Each row comes from the steps of one path. Every step used is in the known rows, and no mark comes twice. Write the path behind each row, first mark first.
(in the rows, 128 means zero)
Known rows
vivi-kipak-toko-kevu-kefet-nilev: [129 110 154 163 114 118 117 111 101 103 136 181 122 144 107 130 115 100
 137 185 106  33 104 168 111  85 101 160 134 113 123 154 129 156 147 125
  44 136 121 167 163 150 110 137 116 126 141  91 121 149  98  93  80 127
 189 126 150 117 157 149 117 113 102  99  95 108 150 107]
nilev-vivi: [ 84 122 108 130 133 124 125 146 154 135 104 144 133 125 124 129 179 121
  99 119 114 131 122 100 127 123 156 124 115 112 129 122 138 108 154 138
 170 127 103 121 111 127 122 131 148 134 138 190 133 102 148 152 145 129
  87 142 111 129 109 151 139 165 145 131 140 162 156 120]
nilev-vivi-kevu-kefet-sotu: [150 159 148  91 144 150 164 128 112 117 128 139  97  90 152  66 101 126
 129  80  82 152  92 131 139 170 109 105  57 124 142 108 129 140 154  77
 156 131 153 109 101 132 142 111 100  72 103 175  85  60 208 161 165 113
  82  99  95 218 136 118 166 155 148 124 155 150 162 144]
kipak-toko: [133 117 109 150 140 154 120 140 109 169  93 164 127 137 141 127 128 140
 117 171 112 107 144 114 121 137 173 121 132 103 145 182 145 136  89 148
 118 104 109 111 139 108 127 104  98 111 136  51 180 124 121 112 109  90
 133 134 148 120 105 123 167 129  81 114 137  99 159 112]
vivi-nilev: [108 115 115 149 155 157  90 128 197  95  96 122 161 140 123 127 145 127
 101 159 157 155 155  90 117 133 170 117 119 117 134 121 139 132 148 125
 182 137 107  79 119 132 123 132 152 166 156 106 150 140 110 188 155  93
 105 143 123  90  99 123  96 164 119 140 121 145 125 117]
sotu-kefet-nilev-vivi-kevu: [109 163  93 102 123 110 154 105 184 144 131 142 138  94 129 128 153 181
 149  62 146 172  63 121 137 153 132 129 179 209 199  88 118  95 163 105
 137 134 111  80 118 152  98 117 151 153 126 176 101  90 203 163 187 117
 172 193  79 147 191 127  98 149 149 146  41 117 181 166]
kefet-kevu: [157 119 132 125 110 183 139 139 113 173  74 127 167 126 154 141 131 162
 124 154 127 123 166  86 146 135 198 111  97  66 175 194 116 145  78 148
 150  98 118 112 139 111 115 139 108 111 146  37 181 108 128 161 151 105
  80 118 151 134 110 128 127 152 108 116 198  84 142 101]
kipak-toko-kevu-kefet-nilev: [130 138 123 151 139 148  83  92  81 134  96 206 126 129 124 117 123 102
 116 155  79  64 102 142  95 121 121 134 118  96 158 143 137 142 157  91
  76 114 117 152 143 153 111 130  81 110 155  57 146 146 108 126  85 104
 143 145 124 140 137 150  99  80  87  93  90 101 173 135]
toko-kevu-kefet-nilev-vivi-kipak: [ 86 122 158 128 100  79 125 119 179  76 161 169 121 129  98 129 144  81
 125 147 117  82  70 154 133  98  91 144 145 137 116 117 125 132 196 117
 109 149 128 165 124 158 104 154 154 153 131 221  79 155 121 136  90 154
 153 143 107 111 165 170  92 110 141 123 102 138 139 122]
nilev-vivi-kevu: [112 125 110  99 107 138 149 126 147 155 117 141 143 117 138 117 124 144
 113 104 121 136 114 108 143 159 146  89 131 145 154 143 145 129 118 133
 145 131 123  87 129 108 153  95 153 119 127 127 136  97 194 144 159 116
  92 140 131 162 107 135 172 138 138 132 135 135 163 114]
kipak-vivi: [106 108 141 166 133 154 117 165 138 123 115 140 139 119 164 138 131  95
 131 160 163 182 152 109 129 133 142 152 137 100 118 125 132 107 129 160
 176 127 104  91 146 101  66 121 125 124 121 142 116  98 170 153 145 126
 111 124 137  85 104 109 155 167 151 103 153 133 157 140]
kevu-kefet-sotu: [185 133 157 133 178 182 117 145 111 109 106 145  93 109 160 108 102 128
 128 133  92 174 142 128 124 165 118 152  46 102 140  85 117 132 150  80
 169 116 161 113 111 133 132 130  93  77 122 145 114  78 163 138 154 116
  90  91 110 158 151 105 169 149 132 109 168 145 130 159]
toko-kevu-zezu: [130 113 100 166 102 101  37 145 100 132 133 109 191 170 100 186 117 140
  15 133 122 119 199 134 125 129 200 102 148 116 130 180  93 107  91 120
  91  73  74  98 174 116 179 131 135 157 171  72 166 189 130 136  83 113
  94 128 173  98  92 174  93 108 127 117 127 130 114 117]
sotu-vivi-kipak-kefet: [108 117 148 106 148  88 153 153 137 121 152  62 113 152 106 150 152 133
 199 124 189 164 140 121 121  99  87 139 143 131  56 101 123 118 104 175
 146 187 141 152 129 118 125 135 155 160  81 147 125 174  67  95 142 169
 154 111 159  72 143  97 168 131 137 152 138 123  68 117]
nilev-vivi-kipak-kefet-kevu: [ 85 138 148 102 106 112 188 157  96 131  90 127 120 133 108 160 150 160
 180 150 171 111 147  91 124  64 131 139 102  78  70 164 137 131 103 187
 162 180 127 163 169 121 104 140 140 143  95 154 144 156 146 118 138 141
 115 102 145  73 111 137 155 179 119 154 176 121 103  83]
sotu-vivi-kipak-toko-kevu: [ 94 108 108 169  82 104 121 107 118 118 199  94 131 171  97 153 146 116
 114 176 152  54 136 147 128  83 143 116 193 135 106 183 133 147  65 161
  53 103  85 169 124 104 155 130 134 149 147  72 152 184  24  45  57 143
 173 140 157  72  90 130 114 107 114 133 114 118  68 103]
kefet-sotu-vivi-kevu: [177 133  99 111  99 141 167 107 113 160 183  56 117 113 153  88  91 135
 132  50 157 205 131 119 157 172  99 100 151 159 168 111 133 131 106 107
 144 112 130  96  74 112 174  96 139 102  98 134 105  87 151 120 166 129
 107 127 118 182 124  69 119 113 152 151 119 117 103 142]
nilev-vivi-kipak: [ 89 103 141 121 106  97 162 157 178 127 125 125 122 124 109 142 157 115
 119 160 151 123 117 117 148  86 132 134 138 139  89 141 125 126 130 171
 136 147 137 121 114 121 111 128 183 142 136 189 107 124 126  98 106 143
 131 131 121  68 137 148 157 186 150 130 143 154 127 112]
sotu-vivi: [136 115 122 141 124 138 131 126 170 146 156  74 157 138 141 122 138 122
 132 115 134 175 125 123 137 156 138 129 146 137 142  92 122 136 122 129
 149 106 120 145  92 124 132 137 127 145 143 118 145 105  88 131 145 151
 111 138 118 129 109 106 106 108 140 142 138 139 101 128]
toko-kevu: [132 105 123 161 105 131  75 134 128 132 119 133 171 135 118 167 144 130
  81 147 118 108 182 107 128 129 176 113 143  90 154 177 120 117 111 112
 105 105  93 109 162 121 135 136 139 139 165  81 167 162 108 130 100 136
 108 128 154 115 104 146 108 108 122 131 121 125 111 105]
toko-kevu-kefet-sotu-vivi: [176 138 119 142 131 126  96 101 112 107 194  95 112 118 135  97 127 101
 121  94 106 146 122 150 133 164 103 130 109 120 119  93 106 156 157  54
 126  84 122 167  88 144 153 138  89 111 139 159  86 104  77 124 107 123
  62 119 105 163 124 120  93 100 142 146 139 148  88 138]
kipak-toko-kevu-zezu: [112 112  74 189  87 101  35 113  54 147 120 147 171 168  96 180 119 139
  27 154 130  68 184 132 110 112 231 116 154 118 132 206 108  98  66 134
  63  67  67 117 186 115 193 120 100 138 194  39 199 192 115  98  57  91
 105 122 187  87  77 169 124 100 102 128 129  88 122 113]
vivi-kipak-kefet: [109 124 167 107 155 111 141 168 114 133 108 113 108 140 105 170 129 162
 171 152 178 148 175 114 111  85  98 141 122 102  62 126 133 121  90 189
 137 182 146 116 181 103 132 139 154 142  79 104 153 185 111 100 135 180
 156  88 158  81 159 107 160 155 128 107 151 119 115 112]
vivi-kevu-zezu: [145 117 129 117 103 133 103 144 105 156 113 101 178 139 130 143  88 166
  59 109 135 144 186 144 143 164 180  85 126 126 147 159 116 116  77 147
 101  99 128  71 154 101 179  99 147 133 147  28 172 137 196 140 139 107
 111 101 167 145 111 132 145 110 128 123 141  93 149 122]
kevu-kefet-nilev-vivi-kipak-toko: [ 93 117 148 122 152 119 157 129 150 108 119 180 111 131 105 121 127  94
 166 159 101  81  47 157 107  85  94 151 124 154 102 110 156 137 182 147
 110 173 163 177 115 153  68 129 126 117 130 189 104 109 124  97 105 131
 173 134  82 118 154 146 148 139 112 112  92 134 177 127]
toko-kevu-kefet: [151 113 158 153 139 151  78 125 112 120 100 162 150 142 125 123 128 122
 103 170  79  88 154 126 122 140 141 134  93  72 122 155  95 142 131  85
 102 109 101 143 158 127 136 136  99 119 158  94 155 140 112 138 112 134
  69 112 129 153 124 153 124 107 120  95 152 156 141 116]
kefet-sotu-vivi-kipak: [155 120 134 117 100 104 174 145 166 109 207  57 111 123 141 138 130 125
 150 118 161 174 135 132 152 127 101 142 160 165  95  85 129 138  99 143
 148 141 141 130  62 127 133 136 172 127 103 195  85 119  92  75 135 159
 153 124 126 109 119  84 127 142 173 160 141 146  68 149]

Which path is each row?
[139 137 141 115 152  92 172 166  94 135 133 100  70  98 126 153 128 154
 151 120 189 171 174 107 118 103  80 146 115 122  76 109 136 121  80 167
 150 162 144  87 144 117 141 123 133 130  75 142  95 157 138  94 130 140
 156  67 164 103 178  88 158 169 147 128 149 120  85 138] : vivi-kipak-kefet-sotu
[144 123 177  91 140 163 122 124 118 147  95 148 129 104 152 103  97 122
 172  96  85 136 118 142 136 178  77 126 101 126 184  95 127 140 164 102
 102 145 172  98 161 130  89 113 135 108 106  62 143 119 194 189 175 145
 145 131 127 209 159 113 121  83 118  86 128 110 200 144] : vivi-kevu-kefet-nilev
[149 149  85 144 136 140 118 103 193  96 171  70 130 131 146 120 132 105
 120  88 171 231 124 110 123 147 136 121 150 161 114  75 122 135 160 102
 221 129 103 125  35 149 128 149 136 172 119 195  85 108  86 144 161  97
 116 163  98 118  78  95  83 163 165 191 113 157  55 162] : kefet-sotu-vivi-nilev
[154 143 149 103 140 160 132  96 137 142 146  97 134 120 148  71 102  99
 192  92 101 153  66 154 139 175  81 118 135 150 171  68 126 143 173  94
 124 142 174 138 103 138 116 117 137 115 107 106 107  88 159 173 188 157
 144 149 109 195 162 113 120  87 131 119  99 116 164 154] : sotu-vivi-kevu-kefet-nilev
[159 135 162  87 129 187 144 119 118 142 145  84 145 123 143  66  93 110
 168 122  79 134 111 149 154 172 102 107  90 120 135  95 111 150 133 116
 122 115 193 143  92 109 151 103 119  91 110  71 138  95 139 152 173 169
 105 135 110 195 122 101 160  87 128 127 159 135 143 138] : sotu-vivi-kevu-kefet
[177 124 128 135 117 186 142 136 143 162  73 123 190  91 152 140 145 215
 151 142 148 163 157  91 137 135 205 150  90 119 184 153  94 124  75 129
 141  91 125 124 124 124 134 164 103 129 163  81 178  96 155 156 162 115
 117 147 127 115 168 111 113 155 119 124 152 114 119 130] : sotu-kefet-kevu
[142 135 109 118 144 135 118 123 193 135 120 126 132  92 137 139 162 164
 152 112 149 190 115 125 119 139 142 175 157 191 181  82 108 103 140 123
 159 120 108 104 109 156  89 162 134 168 143 131 114 111 149 173 171 132
 165 193 103 114 201 115  73 132 139 118  64 125 142 170] : sotu-kefet-nilev
[162 148 100 167 145 144  88  88  72 133 174 119 100 134 152  88 126 111
 123 133 103  98 118 141 114 137 125 126 115 110 105 133 122 146 133  82
 125  75 123 185  87 136 174 134  55  99 130 137 111 107  61  75  67 126
  94 132 115 165 103 125 128  99 117 155 137 133  91 143] : kipak-toko-kevu-kefet-sotu-vivi
[131 105 145 161 104 130 108 130  94 102 138 163 129 149 116 113 112 121
 121 232  94  14 136 160 118  81 122 132 111  91 101 182 131 149  88 128
  41 123 138 165 165 122 172 143 103 121 144  65 172 147  87  53  64 122
 145 107 153 118 134 140 161 121  93  77 152 128 126  99] : vivi-kipak-toko-kevu-kefet
[ 85 130 110 152 154 109  98  99  94 106 110 214 106 137 116 120 145  98
 117 131  85  70  82 127  97 113 118 134 122 123 140 140 145 141 197  90
 123 115  91 183 137 158 109 143  98 115 145 153 121 146 105 144  87  96
 129 155 102 139 119 179 110 104  89 121  91 133 179 136] : kipak-toko-kevu-kefet-nilev-vivi
[ 71 130 114 126 115  83 170 117 160 133 118 172 114 125 115 147 160 111
 138 136 145  96  64 130 112  77 115 145 186 174 119 141 169 102 140 177
 119 148 131 132 114 143  71 119 149 144 130 190 100 137 113 106 114 101
 206 162 113  87 127 144 119 120 118 133  70 111 157 115] : kefet-nilev-vivi-kipak-toko
[167 137 105 139 137 138 144 125 136 133 170  73 117 124 154 119 130 114
 122  83 141 197 135 116 133 165 136 133 133 156 129  94 127 138 129 109
 185 104 118 124  64 118 134 132 118 118 113 166  89  83  96 125 153 118
 102 134 111 139 106  93 111 130 143 163 128 124  82 155] : kefet-sotu-vivi
[ 76 155 113  86 135  66 131 118  97 149  97 112 133 140 107 155 114 149
 115  31 145 182 115 135 106 146 120 110 158 166 128  90 144  89 164 164
 156 185 109  93 185 150 132  99 159 155  92 149 122 164 236 186 160 114
 167 126 143 130 160 153  97 121 137 146  99 102 155 128] : kipak-kefet-nilev-vivi-kevu-zezu
[ 79 119 139 150 111 108 128 121 117  91 131 180 120 148  98 119 156  94
 125 208  97  11  88 158 115  78 131 126 102 101  71 188 130 146 128 123
  88 141 127 185 134 125 152 134 121 122 147 174 132 150  96  76  46 126
 131 114 123  92 125 177 167 135 106 114 141 161 135 102] : nilev-vivi-kipak-toko-kevu-kefet
[132 115  91 177 115 139  79 102  85 156 120 162 149 142 120 151 130 140
  76 181 121  58 153 115 117 111 172 110 137  86 153 207 127 131  76 119
  88  82  84 124 157 108 143 126  93 132 157  31 184 174  90 107  76 110
 100 135 167 123  95 146 125 120  97 105 110 103 129 103] : kipak-toko-kevu
[158 161  95  97 132  99 131 127  35 168 173  52 126 130 130 135  89 172
 123  34 178 210 173 129 120 164 141 103 148 158 100  95 126  93  91 130
 178 138 128  98 133 128 185 105 117 136  76 123 115 168 183 127 160 118
 128 105 147 154 130  91 134 110 154 177 151 105  78 143] : kipak-kefet-sotu-vivi-kevu-zezu
[143 117 125 176 143 165  74 116  59 113  97 192 125 140 139 103 118 116
 106 192  70  45 139 151 102 129 152 131  77  75 117 185 115 144 123 101
  75 112 116 157 158 118 153 118  63  94 154  42 186 140  96 113  84 110
 100 115 142 138 115 159 151 106  88  98 140 127 147 118] : kipak-toko-kevu-kefet
[ 72 125 141 108 155  75 163 151 134 104 114 132  90 140  92 171 157 119
 154 127 173 148 130 112 117  71 104 141 111 137  69 113 140 115 126 191
 171 189 129 136 149 113 113 128 161 147  98 195 123 156 122 114 122 157
 141  97 132  63 140 133 168 161 132 135 134 149 122 112] : nilev-vivi-kipak-kefet
[121 141 136 105 173 107 120 142 114 144  74 132 110 120 126 168 136 143
 169  87 156 185 141  97  91 126  95 148 128 118 136  94 150 107 159 146
 166 176 111 107 166 142  75 122 110 155 105  93 124 168 152 179 170 134
 168 125 136 109 166 113 105 120 125 113  96 107 135 136] : kipak-kefet-nilev
[199 148 156 110 139 185 149 133 101 138 119 149 103  83 176  69  77 146
 141 107  85 139 151 131 141 175  94 121  62 124 152 120 120 148 124  89
 128 123 169  98 126 114 155 110  81  72 106  78 107  70 204 140 166 132
  98  86 123 222 159  89 163 131 130  96 177 132 151 148] : vivi-kevu-kefet-sotu
[152 121 154 132 109 111 126 131 116  95 209  86  95 125 130 111 133 106
 133 141 126 120 122 152 142 131  85 137 125 137  89 102 102 156 129 103
 110 110 158 171  96 143 150 154 121 123 120 175  68 127  62  80  91 156
 115 113 123 118 130 123 122 125 161 150 155 171  60 140] : toko-kevu-kefet-sotu-vivi-kipak
[ 67 115 128 107  99  80 170 136 202 105 134 144 121 131 109 148 147 117
 131 110 144 143  91 121 129  99  99 151 176 166 112 101 148 121 171 171
 129 175 122 126 118 153  70 129 200 163 127 231  85 127 138 120 129 138
 179 158 105  99 154 145  95 154 159 148 100 133 146 136] : kefet-nilev-vivi-kipak
[114 103 140 118 103 116 152 149 185 110 176  55 136 154 121 147 136 117
 160 142 152 141 129 136 156 111 105 143 159 143 104 111 121 130  95 171
 125 128 155 148  86 123 132 132 176 155 115 170 113 138  51  83 143 176
 158 136 136  86 117 102 129 123 154 142 116 140  92 117] : sotu-vivi-kipak
[155 136 112 111 103 159 140 117 149 161 167  91 156 131 142 105 116 134
 138  84 133 163 130 134 157 157 126  97 161 151 163 133 129 119  89 136
 124 109 144 107 112 105 143  91 150 123 131  84 155 108 132 129 165 155
 120 140 130 164 116  99 138  92 136 141 127 112 121 131] : sotu-vivi-kevu
[ 98 141 166 110 164 131 123 138 180 104  83 168 122 114 126  98 154  83
 141 106  93 135  64 135 114 141  97 149 109 139 128  77 126 133 228 110
 180 146 129 143 109 162  58 144 128 113 130 224  84 107 168 194 158 121
 110 147  68 153 154 157 114 140 132 111 119 152 177 140] : kevu-kefet-nilev-vivi
